What can hang from each mark:
runileb: fofa motu
fofa: pesa runileb sugu vebekas
vebekas: motu
ranu: runileb sugu
bogam: fofa
sugu: ranu
motu: vebekas

Every row comes from one small tree of marks. The marks that hang from a mark follow it in brackets, in alphabetical order. Every link used is in the known rows. Which tree was each row made from?
In the rows, zero is written as 128.
Known rows:
runileb{fofa{pesa} motu{vebekas}}: [176  75 197 104  84  49 128 136 152 127 139 112 166  87 174 167 130 105
 180]
sugu{ranu{runileb{motu{vebekas}}}}: [118  92 199 147 103 133 114 182 147 111 125 178 112 112 157 153 127 102
  95]
ranu{runileb{fofa{pesa} motu{vebekas}} sugu}: [189 103 162  83  78  67 142 120 176 131 111 124 138  23 176 154 117 120
 107]
sugu{ranu{runileb{fofa}}}: [132  95 182 159 123 129 115 162 125 107 125 178 116 119 153 160 148  96
 125]
ranu{runileb{fofa motu} sugu}: [174 113 159  95  83  96 129 115 165 116  96 125 135  38 165 145 119 119
  90]
bogam{fofa{pesa runileb{motu} sugu{ranu}}}: [ 99 124 139 114 117 132 166 142 121 105  82 105 122 100 137 184 138 100
 108]
sugu{ranu{runileb{fofa motu{vebekas}}}}: [139  92 204 150  95 128 114 172 142 112 120 176 122 101 161 163 135 109
 115]
bogam{fofa{sugu vebekas}}: [ 99 116 132  95 142 104 150 124 114 118 116 104 116 156  93 152 157  60
 161]
bogam{fofa{pesa runileb sugu{ranu} vebekas}}: [106 120  98 107 129 127 175 128 111 122  99 108 102 121 101 163 163  74
 133]
runileb{fofa}: [157  92 172 135 135  77 118 125 116 113 137 136 154 138 148 156 153  79
 189]
sugu{ranu}: [115  99 197 169 136 131 105 175 118 108 137 158 116 163 156 151 151  65
 149]
fofa{runileb sugu}: [134 131  99 153  98 162 171 136 137 101  81 137 125 125 118 137 140 104
 106]
sugu{ranu{runileb{fofa motu}}}: [131  94 193 152 101 136 112 164 136 103 115 169 121 106 158 159 138 110
 109]
runileb{fofa{pesa sugu} motu{vebekas}}: [186  93 183 118  55  76 149 129 161 122 118  95 163  84 168 169 132 115
 194]
sugu{ranu{runileb}}: [112  96 178 157 130 135 116 172 130 106 128 180 104 131 149 150 142  89
 109]
sugu{ranu{runileb{fofa{pesa}}}}: [135  93 174 153 123 118 122 155 127 109 131 169 114 114 158 161 149  94
 134]
fofa{pesa runileb sugu{ranu} vebekas{motu}}: [140 106  43 131  82 165 199 137 113 120  91 103  90 109 105 127 171 105
 125]
fofa{pesa runileb vebekas}: [136  86  51  96 132  92 171 113 131 136 135 124 107 125  97 108 161  68
 123]

Which tree is each row?
[132 129 114 141  68 171 166 137 152  97  67 122 133 105 127 137 123 122
  79] : fofa{runileb{motu} sugu}
[143  99  92 124  71 130 173 124 151 124 121  98  90 119 110 122 161  83
 161] : fofa{pesa sugu{ranu{runileb{motu}}} vebekas}
[137  88 167 138  98 125 122 153 136 113 124 154 115 103 147 150 145 101
 121] : sugu{ranu{runileb{fofa{pesa vebekas} motu}}}
[134  91 177 143  97 137 114 159 137 112 117 163 113 110 143 148 145 102
 111] : sugu{ranu{runileb{fofa{vebekas} motu}}}
[134  82  66  85 104 101 165 115 145 130 122 107 114 105 104 108 145  87
  98] : fofa{pesa runileb{motu} vebekas}
[140 103  19 102  94 136 209 115 119 121  96  90 101 109  96 117 162 105
 129] : fofa{pesa runileb sugu vebekas{motu}}
[102 127 152 105 116 127 158 145 129 108  82 123 134 107 124 175 127 103
 100] : bogam{fofa{runileb{motu{vebekas}} sugu}}
[142 107 146 144  77 121 166 149 156 113 118 117 112 100 158 159 137 102
 154] : fofa{pesa sugu{ranu{runileb{motu{vebekas}}}}}
[149 109  45 103  60 138 195 107 155 124  92  83 110  98  95 110 149 102
 115] : fofa{pesa runileb{motu} sugu vebekas}
[ 96 116 158 106 128 107 156 138 123 106 107 104 118 109 142 184 138  91
 137] : bogam{fofa{pesa sugu{ranu{runileb{motu}}}}}
[101 124 112 101 144 107 175 124 115 110  96 109 125 111 126 178 142  86
 128] : bogam{fofa{pesa runileb sugu}}
[136  93  88 126  94 129 177 138 113 120 125  82  95 142 119 128 173  81
 191] : fofa{pesa sugu{ranu} vebekas{motu}}
[152  88  95  99 107  92 165 110 132 114 121 134 118  89 123 138 148 116
 138] : ranu{runileb{fofa{pesa sugu vebekas{motu}}}}
[141 118  72 122  57 172 174 124 154 117  75 111 113 118  82 105 144 106
  91] : fofa{runileb{motu} sugu vebekas}
[132 134 122 183  88 190 161 158 132 101  75 150 114 125 132 148 148 104
 102] : fofa{runileb sugu{ranu}}
[181 111 124  96 107  87 138 104 151 130 113 136 119  65 137 132 146  93
 119] : ranu{runileb{fofa{vebekas}} sugu}
[ 91 106 127  87 174  79 155 130 106 113 117 123 127 116 131 174 140  78
 115] : bogam{fofa{pesa runileb}}
[122  64  85  77 149  63 156 124 107 129 160  92 108 148 117 113 161  67
 176] : fofa{pesa vebekas{motu}}
[172  90 102 111 101  86 165 105 111 121 127  87 134 124 127 144 172  90
 218] : runileb{fofa{pesa sugu vebekas{motu}}}
[150  83 174 101  93  85 129 139 160 114 122 165 142  73 149 153 116 128
 102] : ranu{runileb{fofa motu{vebekas}}}
[138 121 111 153  62 167 178 145 149 103  77 108 118  88 150 153 136 118
 102] : fofa{pesa runileb{motu} sugu{ranu}}
[172 107 144 154  90 125 137 125 123 121 117 121 130 143 119 144 177  77
 205] : runileb{fofa{sugu{ranu} vebekas}}
[148 111  68 134  50 167 186 129 151 123  86  97  98 101 105 122 157 100
 113] : fofa{pesa runileb{motu} sugu{ranu} vebekas}
